Every row comes from one small tree of marks. The marks that hang from a mark follow it in brackets, in the order of their numbers. Every link used is in the known rows. Which tree was each row made from?
Known rows
K344[K287[K748]]: -10  4  -5  -46  3  10  14  -5  -2  -2  33  -7  10  -6  -34  -16  0  -30  6  -4  -2  6  7  4  -19  3  -3  23  20  7  -47  -19  -30  34  -14  2  7  -23  -23  32  -24  -24  -24  -33  -13  -36  7  2  12  -20  -27
K784[K344[K287] K842]: -14  27  -20  -36  5  4  8  30  1  1  16  60  -20  -15  -25  -20  -13  -29  25  7  -49  20  -18  13  8  2  -2  53  17  25  -8  -12  -25  24  -9  13  22  -25  -21  44  -33  -24  -30  -53  -26  -42  0  17  55  -18  -9
K344[K287[K748[K508]]]: -15  -2  -6  -43  -5  18  9  -26  3  -9  33  7  14  -16  -16  -44  -5  -30  7  -3  -7  7  16  8  -11  4  1  22  25  3  -23  -22  -30  26  -8  2  2  -18  -18  9  -17  -41  -14  -34  -6  -45  0  -7  1  -18  -35
K165[K287[K748] K508[K842]]: 5  27  -12  -37  -6  3  5  -7  3  2  11  -11  -13  16  9  -25  3  -13  -10  -32  43  -5  8  -2  -15  -5  -18  4  34  -3  -14  6  -47  17  -7  13  11  -2  -35  -8  -20  -21  -29  -21  -21  -31  20  -17  9  -9  -46
K842[K784[K344]]: -18  30  -31  -24  0  7  15  36  -15  8  29  33  -13  16  -3  -7  -11  -12  15  -9  -43  16  -15  -8  -5  12  -4  55  30  4  -30  1  -22  27  -10  10  8  -18  -22  31  -32  -13  -39  -42  -34  -38  5  21  57  -9  -8
K287[K344 K748[K508]]: -3  1  -20  -31  -13  13  9  -17  6  -8  35  10  24  -17  -10  -3  -11  -31  5  -11  -12  15  13  12  -5  8  2  22  25  -1  -16  -9  -29  21  -10  -5  7  -13  -23  1  -13  -54  -31  -17  -19  -41  4  4  22  -22  -27
K165[K287[K344 K748[K508]] K563]: 8  -2  -35  -29  -18  11  -11  -26  14  -11  19  -17  15  -30  -16  -23  -14  -29  2  -21  28  19  18  -3  -12  7  1  -6  26  -9  -44  -2  -40  12  -14  1  2  0  -32  4  -22  -68  -17  -4  -30  -36  14  4  -1  -23  -37
K344[K287[K748[K508[K165 K842]]]]: 1  1  -2  -35  -7  15  9  -3  14  -7  23  -7  10  -27  -9  -17  7  -23  -7  -21  12  13  19  2  -8  -4  1  -4  32  19  -6  -3  -34  -3  -12  30  13  -18  -27  0  -2  -35  -10  -54  11  -51  -9  -22  8  -13  -65
K842[K784]: -21  26  -12  -28  -3  8  15  45  -22  9  28  4  -10  23  -15  6  -7  -3  12  -12  -24  12  -9  -15  -4  14  -12  46  35  -2  -45  0  -26  30  -13  2  9  -17  -20  23  -31  -1  -40  -29  -29  -41  -1  18  33  -14  -12
K287[K344 K748]: 2  4  -22  -35  -3  5  13  3  0  -1  33  -7  18  -3  -28  21  -6  -30  3  -12  -7  9  5  8  -11  7  -2  21  20  1  -33  -6  -30  26  -15  -1  10  -19  -26  23  -20  -35  -40  -18  -26  -33  12  13  32  -25  -22
K748[K287]: -22  18  -5  -28  0  8  9  19  -11  4  27  -16  -5  7  -27  11  -8  -15  18  -3  -5  18  5  -4  2  2  -6  19  35  1  -16  9  -16  24  -10  10  -5  -17  -22  12  -23  -7  -36  -20  -19  -39  4  8  -3  -22  -28
K508[K165 K748[K287[K344]]]: 2  -2  -3  -20  5  9  -8  7  2  3  18  -7  9  -46  -37  87  -8  -28  3  -4  3  37  2  0  9  -4  19  -16  28  8  -13  23  -22  17  -17  21  0  -26  -34  7  -16  -5  -38  -32  -6  -44  4  -2  13  -26  -51
K344[K287]: -15  11  -6  -39  3  7  0  21  -8  3  29  3  -10  1  -39  -23  -6  -18  15  -2  -18  16  -3  -4  -6  7  -6  27  24  12  -37  -16  -26  39  -11  4  8  -20  -22  30  -23  -19  -32  -31  -15  -41  -1  5  20  -21  -17
K508[K165[K287 K563] K748 K842]: 3  21  3  -23  -16  11  -22  44  9  6  4  -10  -18  -28  -23  39  0  2  -11  -36  51  22  4  -15  -5  -10  1  -26  43  16  -42  30  -46  4  -17  66  -4  -10  -50  27  -13  -5  -21  -35  -14  -43  -4  -6  2  -13  -69
K784[K842]: -19  35  -2  -32  -7  6  14  58  -11  6  19  28  -13  4  -18  7  -10  -11  16  -4  -27  12  -12  7  14  2  -12  54  31  16  -22  2  -32  21  -12  12  12  -19  -21  34  -28  -8  -42  -29  -29  -39  -7  20  30  -21  -12
K842[K784[K344[K287]]]: -13  19  -34  -30  9  7  8  16  -12  4  23  32  -19  0  -18  -21  -10  -25  20  1  -47  18  -17  -8  -9  13  -1  43  20  8  -28  -15  -19  31  -10  0  18  -23  -21  37  -35  -20  -30  -52  -24  -39  6  13  58  -12  -10
K508[K165 K842[K784]]: -3  27  -11  -19  -5  3  14  67  -14  10  18  -13  -15  16  -5  31  6  0  -1  -30  -6  18  -5  -21  -1  7  -12  21  42  16  -23  17  -31  0  -16  32  18  -17  -29  14  -19  5  -37  -50  -11  -46  -8  3  37  -12  -42
K165[K508 K563]: -4  30  -14  -34  -13  6  -8  34  -17  3  22  -7  -21  15  -13  -31  -16  -1  -6  -30  16  1  4  -20  5  10  -10  41  41  6  -56  7  -34  19  -14  23  -10  4  -37  16  -8  -33  -28  -16  -33  -33  5  17  12  -15  -26
K628[K165[K508 K563]]: 5  42  -13  -26  -13  10  -9  37  -19  3  24  -34  -28  4  -23  -68  -20  -10  -14  -21  27  -11  1  -25  12  10  -12  30  35  4  -71  20  -34  21  -13  27  -14  0  -47  0  -4  -32  -20  -20  -34  -28  4  26  20  -23  -28
K842[K784[K344[K287[K748]]]]: -6  10  -32  -38  11  8  18  -9  -5  -1  26  23  3  -2  -9  -13  -3  -33  11  -1  -29  8  -5  1  -26  10  0  39  17  0  -36  -17  -25  28  -12  -6  17  -26  -22  35  -38  -25  -21  -57  -22  -37  18  9  52  -10  -22
K287[K748]: -12  15  -4  -40  -6  9  19  14  -7  1  38  -5  16  7  -19  0  -1  -18  -2  -11  -1  3  8  6  -14  3  -9  37  30  2  -48  -4  -31  29  -14  12  0  -20  -25  26  -20  -15  -29  -27  -21  -33  5  12  14  -19  -26
K165[K287[K344] K508 K563]: 15  17  -38  -28  -9  -3  -23  5  -2  1  7  -13  -21  -10  -20  -19  -17  -16  -2  -29  27  20  -2  -20  3  12  -4  5  27  -3  -51  4  -41  20  -14  1  7  11  -39  6  -16  -50  -33  -1  -40  -29  18  5  20  -21  -27
K784[K344[K287[K748[K508]]] K842]: -12  15  -22  -39  -1  17  14  -14  13  -11  18  66  3  -36  -1  -44  -12  -39  17  8  -38  9  2  27  0  -2  4  49  18  13  4  -18  -31  12  -6  5  17  -22  -18  24  -31  -47  -15  -55  -18  -44  1  5  37  -16  -26
K748[K287[K344] K508]: -10  2  -25  -21  -4  11  1  -10  1  -4  25  -4  5  -15  -20  9  -18  -30  22  0  -15  30  10  1  11  8  3  3  29  -3  13  4  -13  17  -8  -9  5  -9  -20  -17  -15  -44  -37  -11  -17  -47  2  1  6  -26  -31
K508[K165 K748[K287] K842]: -7  17  16  -21  0  15  1  33  2  8  12  -7  -7  -15  -17  68  2  -9  1  -17  27  22  8  -3  4  -14  6  -17  42  17  8  32  -23  4  -13  51  -3  -24  -38  4  -11  12  -34  -45  2  -50  -6  -12  0  -16  -74
K842[K784[K344[K287[K748[K508]]]]]: -12  7  -34  -33  3  16  15  -30  0  -8  27  36  6  -16  8  -42  -9  -34  13  -1  -33  10  4  4  -17  11  5  42  22  -3  -15  -19  -24  19  -8  -9  14  -21  -19  15  -32  -45  -12  -54  -16  -47  9  3  40  -8  -29
K748[K287 K508]: -28  16  -5  -25  -8  15  8  0  -7  -2  27  1  -2  -7  -12  -15  -14  -18  20  -2  -7  20  12  -2  10  2  -1  16  39  -1  5  6  -18  18  -5  8  -7  -10  -18  -13  -16  -24  -27  -18  -15  -46  -3  1  -16  -18  -35
K287[K344]: -4  11  -24  -30  -5  3  3  29  -6  4  32  0  0  3  -35  15  -12  -18  14  -12  -22  22  -7  -1  3  11  -5  25  24  8  -26  -1  -26  31  -14  2  10  -15  -26  24  -18  -31  -47  -15  -29  -37  4  16  38  -27  -10

Write each row's tree
-13  26  -30  -22  -9  17  24  1  2  -3  24  30  -2  17  28  -16  -6  -16  7  -22  -15  1  5  3  -15  4  -8  39  36  3  14  3  -27  2  -5  21  14  -14  -26  6  -24  -38  -25  -48  -19  -47  4  1  46  -3  -40 => K287[K748[K508[K842[K784[K344]]]]]
12  37  -9  -26  -8  7  3  -2  2  3  10  -27  -21  3  4  -65  -2  -23  -19  -23  53  -16  6  -8  -11  -4  -21  -5  29  -5  -26  21  -48  18  -7  15  7  -4  -46  -22  -15  -21  -21  -24  -22  -26  20  -11  12  -17  -49 => K628[K165[K287[K748] K508[K842]]]
-6  11  -24  -37  -8  15  13  -22  18  -9  25  27  0  -9  1  -45  -5  -30  10  -10  -11  6  11  15  -15  -2  -2  20  24  17  24  -11  -27  13  -4  23  13  -18  -26  14  -13  -53  -17  -50  -6  -48  2  -10  33  -8  -46 => K784[K344[K287[K748[K508[K842]]]]]
-9  7  -5  -39  -8  17  14  -13  10  -7  24  -6  3  -2  -12  -36  0  -22  8  -16  8  3  17  5  -16  -1  -9  9  29  9  7  -12  -31  16  -6  21  12  -16  -24  5  -11  -44  -17  -38  -1  -50  -5  -17  6  -15  -50 => K344[K287[K748[K508[K842]]]]
-1  43  13  -21  -9  18  -6  31  -8  10  14  4  -36  4  -7  -20  -12  -5  -11  -21  32  -15  -5  -7  7  -7  -13  10  36  9  -2  29  -41  31  -6  40  -6  -12  -51  -13  0  -9  -32  -35  -17  -39  1  1  30  -14  -51 => K628[K165[K508[K748 K842]]]
1  -2  -22  -17  -5  8  -3  -4  5  -5  25  -7  11  -40  -18  27  -11  -32  8  -5  -10  43  13  -5  20  4  14  -6  31  6  1  13  -18  0  -13  6  5  -12  -24  -21  -7  -34  -30  -24  -6  -47  0  -6  1  -25  -43 => K748[K287[K344] K508[K165]]
8  40  -17  -23  -13  5  -20  19  -12  3  12  -34  -32  -8  -19  -83  -17  -14  -14  -22  45  -1  -2  -29  8  6  -14  8  31  -7  -73  21  -42  23  -12  20  -8  7  -47  -7  -16  -33  -14  -13  -37  -23  14  12  2  -22  -30 => K628[K165[K287 K508 K563]]
0  23  12  -23  -17  14  -11  62  1  7  15  -9  -12  -15  -25  45  -2  8  -10  -36  33  14  4  -13  -3  -7  1  -3  44  26  -38  29  -37  5  -19  75  -9  -14  -47  37  -4  -8  -25  -43  -13  -49  -13  5  13  -15  -68 => K508[K165[K563] K748 K842]
-14  9  -9  -33  -13  14  3  -24  8  -7  27  7  14  -19  1  -36  -5  -26  0  -11  14  10  16  6  -15  0  -5  12  32  -12  -29  -9  -39  25  -6  0  4  -8  -22  0  -24  -31  -18  -16  -20  -36  8  -8  -12  -15  -36 => K165[K287[K748[K508]]]
-3  23  -7  -21  -17  8  -8  24  11  0  14  0  -12  -19  1  -18  2  -11  -4  -25  19  28  8  -7  9  -5  -6  -11  41  14  -3  12  -40  2  -8  35  13  -4  -29  -9  -7  -20  -25  -32  -5  -45  -8  -22  -1  -13  -53 => K748[K508[K165[K287] K842]]
5  35  0  -24  -11  16  -31  8  -8  5  6  -12  -28  -25  -18  -45  -20  -9  -17  -21  53  -6  -1  -20  2  -2  -3  -3  34  -11  -68  27  -47  34  -11  32  -18  -1  -54  -3  -16  -20  -16  -19  -36  -28  14  9  2  -19  -48 => K628[K165[K287 K508[K748] K563]]
-2  27  -7  -29  -6  8  7  -5  -3  1  27  -28  7  -16  -24  -52  -2  -31  -8  -1  31  -5  4  -3  -14  -2  -12  3  21  -11  -63  13  -38  33  -12  6  1  -17  -36  7  -27  -13  -17  -24  -28  -21  14  8  3  -25  -30 => K628[K165[K287[K748]]]
9  -6  -20  -27  -10  10  5  -9  10  -9  35  5  31  -41  -10  10  -4  -35  -10  -15  -6  24  16  6  6  5  10  11  26  6  -27  0  -31  4  -16  10  9  -15  -26  0  -6  -45  -22  -34  -5  -41  1  -3  21  -23  -41 => K287[K344 K748[K508[K165]]]
-10  3  -5  -24  4  13  -6  -1  -1  3  17  4  1  -19  -35  70  -15  -24  20  -1  -2  26  0  5  1  -1  10  -9  28  -2  4  16  -22  33  -11  7  -2  -24  -31  11  -21  -13  -44  -17  -20  -43  8  3  13  -25  -39 => K508[K748[K287[K344]]]
-7  24  -11  -13  -12  13  10  49  -6  4  21  5  -16  4  11  3  -1  -1  0  -29  -11  20  3  -16  8  7  -8  18  47  11  -4  13  -29  -6  -11  30  14  -9  -26  -6  -11  -14  -29  -48  -6  -55  -16  -7  26  -10  -50 => K748[K508[K165 K842[K784]]]
-4  31  5  -30  -16  16  -14  38  -6  7  8  2  -34  15  -6  16  -13  11  -7  -39  40  -5  4  -13  1  -3  -8  14  46  15  -20  22  -40  16  -12  58  -13  -2  -48  15  -2  -26  -32  -25  -24  -44  0  4  18  -8  -57 => K165[K508[K748 K842] K563]
13  11  -8  -18  -7  5  -19  20  15  7  5  6  -8  -36  -23  70  1  -17  -5  -24  26  35  -5  -2  -3  -9  6  -36  28  15  -4  21  -43  16  -15  34  19  -17  -41  9  -15  -14  -40  -34  -10  -44  0  -18  30  -18  -57 => K508[K165[K287[K344]] K748 K842]
-21  20  13  -24  0  17  6  24  -1  8  11  -6  -16  9  -18  58  -5  -5  16  -14  23  11  2  3  -5  -11  -3  -7  42  10  24  24  -24  23  -7  40  -4  -23  -34  8  -18  4  -40  -30  -13  -50  -2  -6  0  -15  -59 => K508[K748[K287] K842]
8  33  -10  -29  -4  7  0  -18  -6  1  20  -18  -7  -12  -3  -69  -7  -30  -21  -12  42  -11  5  -7  -6  0  -12  11  25  -13  -55  11  -43  30  -9  0  -1  -6  -40  -15  -22  -17  -18  -21  -27  -17  23  -1  6  -20  -33 => K628[K165[K287[K748] K508]]
-7  19  -20  -43  7  7  18  4  7  -4  19  48  2  -20  -15  -14  -7  -38  13  8  -33  9  -7  24  -4  -3  0  51  14  17  -17  -15  -29  20  -11  6  19  -30  -22  46  -36  -28  -22  -56  -23  -37  8  12  50  -18  -19 => K784[K344[K287[K748]] K842]
-9  9  -15  -32  -2  17  18  -7  1  -5  17  -5  -3  8  0  -23  3  -16  12  -17  -2  1  9  -5  -22  7  -11  15  32  -2  2  -10  -31  11  -9  2  18  -18  -20  0  -23  -36  -18  -46  -5  -55  3  -11  21  -12  -47 => K344[K287[K748[K508[K842[K784]]]]]
14  3  -12  -22  -11  7  -30  19  10  2  9  -4  1  -55  -37  52  -10  -17  -9  -23  30  37  0  -13  1  0  15  -25  28  7  -70  19  -43  17  -21  37  -1  -11  -45  28  -18  -27  -29  -22  -23  -38  7  2  13  -24  -49 => K508[K165[K287[K344] K563] K748]
-3  9  -17  -13  6  13  5  20  -4  8  1  -15  -14  7  -14  90  -9  -12  24  -15  5  21  -5  -8  -9  0  -2  -18  35  -4  25  25  -21  17  -12  10  14  -23  -33  -2  -28  -6  -50  -32  -17  -54  6  -4  33  -19  -53 => K508[K748[K287[K344]] K842[K784]]
5  14  -10  -21  3  11  -8  -6  3  6  1  2  -23  1  -8  60  -14  -14  8  -21  24  14  1  0  6  -6  1  -18  34  6  41  26  -27  19  -7  18  4  -11  -40  -21  -9  -20  -49  -20  -15  -46  14  -15  24  -16  -57 => K165[K508[K748[K287[K344]] K842]]
1  38  -11  -24  -4  4  -11  7  -12  5  17  -7  -28  -10  -12  -80  -14  -20  -10  -9  27  0  -6  -16  7  3  -14  11  27  -7  -47  14  -42  38  -7  2  2  -1  -40  -16  -18  -17  -24  -17  -31  -22  14  1  10  -22  -23 => K628[K165[K287 K508]]
15  3  -32  -19  -18  6  -26  9  10  -6  17  -9  3  -50  -23  -6  -13  -22  -2  -22  18  41  9  -16  12  8  9  -16  29  5  -55  9  -39  -1  -17  18  7  3  -36  4  -8  -56  -19  -16  -22  -42  2  0  3  -24  -40 => K748[K508[K165[K287[K344] K563]]]
7  2  -4  -16  0  9  -3  22  10  6  9  -15  -4  -28  -28  100  -3  -21  4  -16  18  31  3  0  6  -9  10  -30  33  17  23  33  -23  6  -15  39  7  -24  -40  -3  -9  -9  -41  -39  -1  -50  0  -12  18  -21  -69 => K508[K165 K748[K287[K344]] K842]
-5  31  6  -28  -7  11  -16  8  2  8  0  26  -32  7  3  11  -7  0  -4  -30  35  6  -3  -3  -7  -10  -8  -3  39  3  3  13  -50  35  -5  31  2  -5  -41  -3  -17  -5  -39  -23  -19  -40  10  -21  14  -7  -52 => K165[K287 K508[K748 K842]]
-2  15  9  -19  -8  16  -8  41  2  5  7  -35  -8  -19  -28  65  -3  -2  -2  -27  46  19  14  -17  5  -12  6  -22  46  20  -18  39  -26  -6  -17  69  -12  -17  -48  15  -8  -1  -23  -39  -5  -51  -6  -2  -8  -16  -83 => K508[K165[K563] K748[K287] K842]
1  31  -1  -29  -13  12  -26  15  3  6  -4  4  -37  1  -3  3  -11  7  -7  -41  56  4  4  -16  -6  -6  -8  -9  44  6  -24  22  -51  21  -9  47  -6  4  -50  9  -11  -22  -32  -19  -27  -40  8  -8  7  -8  -59 => K165[K287 K508[K748 K842] K563]
7  1  -6  -22  -2  6  -23  11  9  5  16  14  3  -52  -29  59  -6  -24  -5  -13  9  40  -5  0  -2  -4  15  -20  23  8  -38  13  -43  27  -17  16  9  -19  -36  16  -21  -12  -39  -28  -16  -39  7  -7  19  -21  -40 => K508[K165[K287[K344]] K748]
-9  22  17  -24  -9  14  -1  51  1  9  19  15  -10  -14  -19  56  2  0  -8  -26  11  18  1  -1  1  -10  2  1  40  25  -13  23  -37  16  -14  59  0  -23  -38  21  -6  6  -36  -47  -4  -48  -12  -6  20  -13  -60 => K508[K165 K748 K842]
-2  36  5  -25  -12  19  -19  29  -16  5  19  -9  -27  -13  -22  -35  -22  -6  -16  -18  36  -11  -1  -18  7  3  -2  21  37  1  -65  26  -38  33  -12  40  -24  -6  -54  7  -6  -22  -19  -26  -30  -34  2  22  17  -21  -45 => K628[K165[K508[K748] K563]]
3  12  -5  -33  -5  3  2  4  4  0  27  -8  18  -29  -15  1  8  -25  -16  -16  21  22  10  -3  -12  -4  2  4  27  1  -64  3  -42  14  -17  16  7  -17  -29  16  -25  -6  -19  -33  -13  -28  12  -7  -2  -16  -43 => K508[K165[K287[K748]]]
-7  12  7  -24  -5  16  -11  30  -3  3  17  -20  3  -36  -33  55  -8  -9  -4  -15  31  26  11  -15  6  -6  13  -7  42  9  -55  31  -23  5  -19  51  -19  -17  -41  19  -14  0  -20  -36  -11  -45  -5  7  -13  -21  -67 => K508[K165[K563] K748[K287]]
-3  16  -9  -16  -17  15  -2  32  4  -3  13  -36  -8  -15  -9  5  -5  -7  3  -28  32  22  22  -19  15  -3  -1  -11  48  17  0  30  -19  -22  -13  54  -7  -2  -37  -10  0  -32  -14  -31  -5  -53  -12  -6  -17  -16  -71 => K748[K287 K508[K165[K563] K842]]
15  49  -18  -20  -15  5  -17  32  -5  6  4  -44  -45  8  -11  -74  -13  -6  -11  -32  60  -9  0  -28  3  0  -23  -10  36  3  -42  29  -44  11  -10  40  0  9  -55  -13  -8  -33  -18  -18  -33  -29  12  4  9  -18  -47 => K628[K165[K287 K508[K842] K563]]
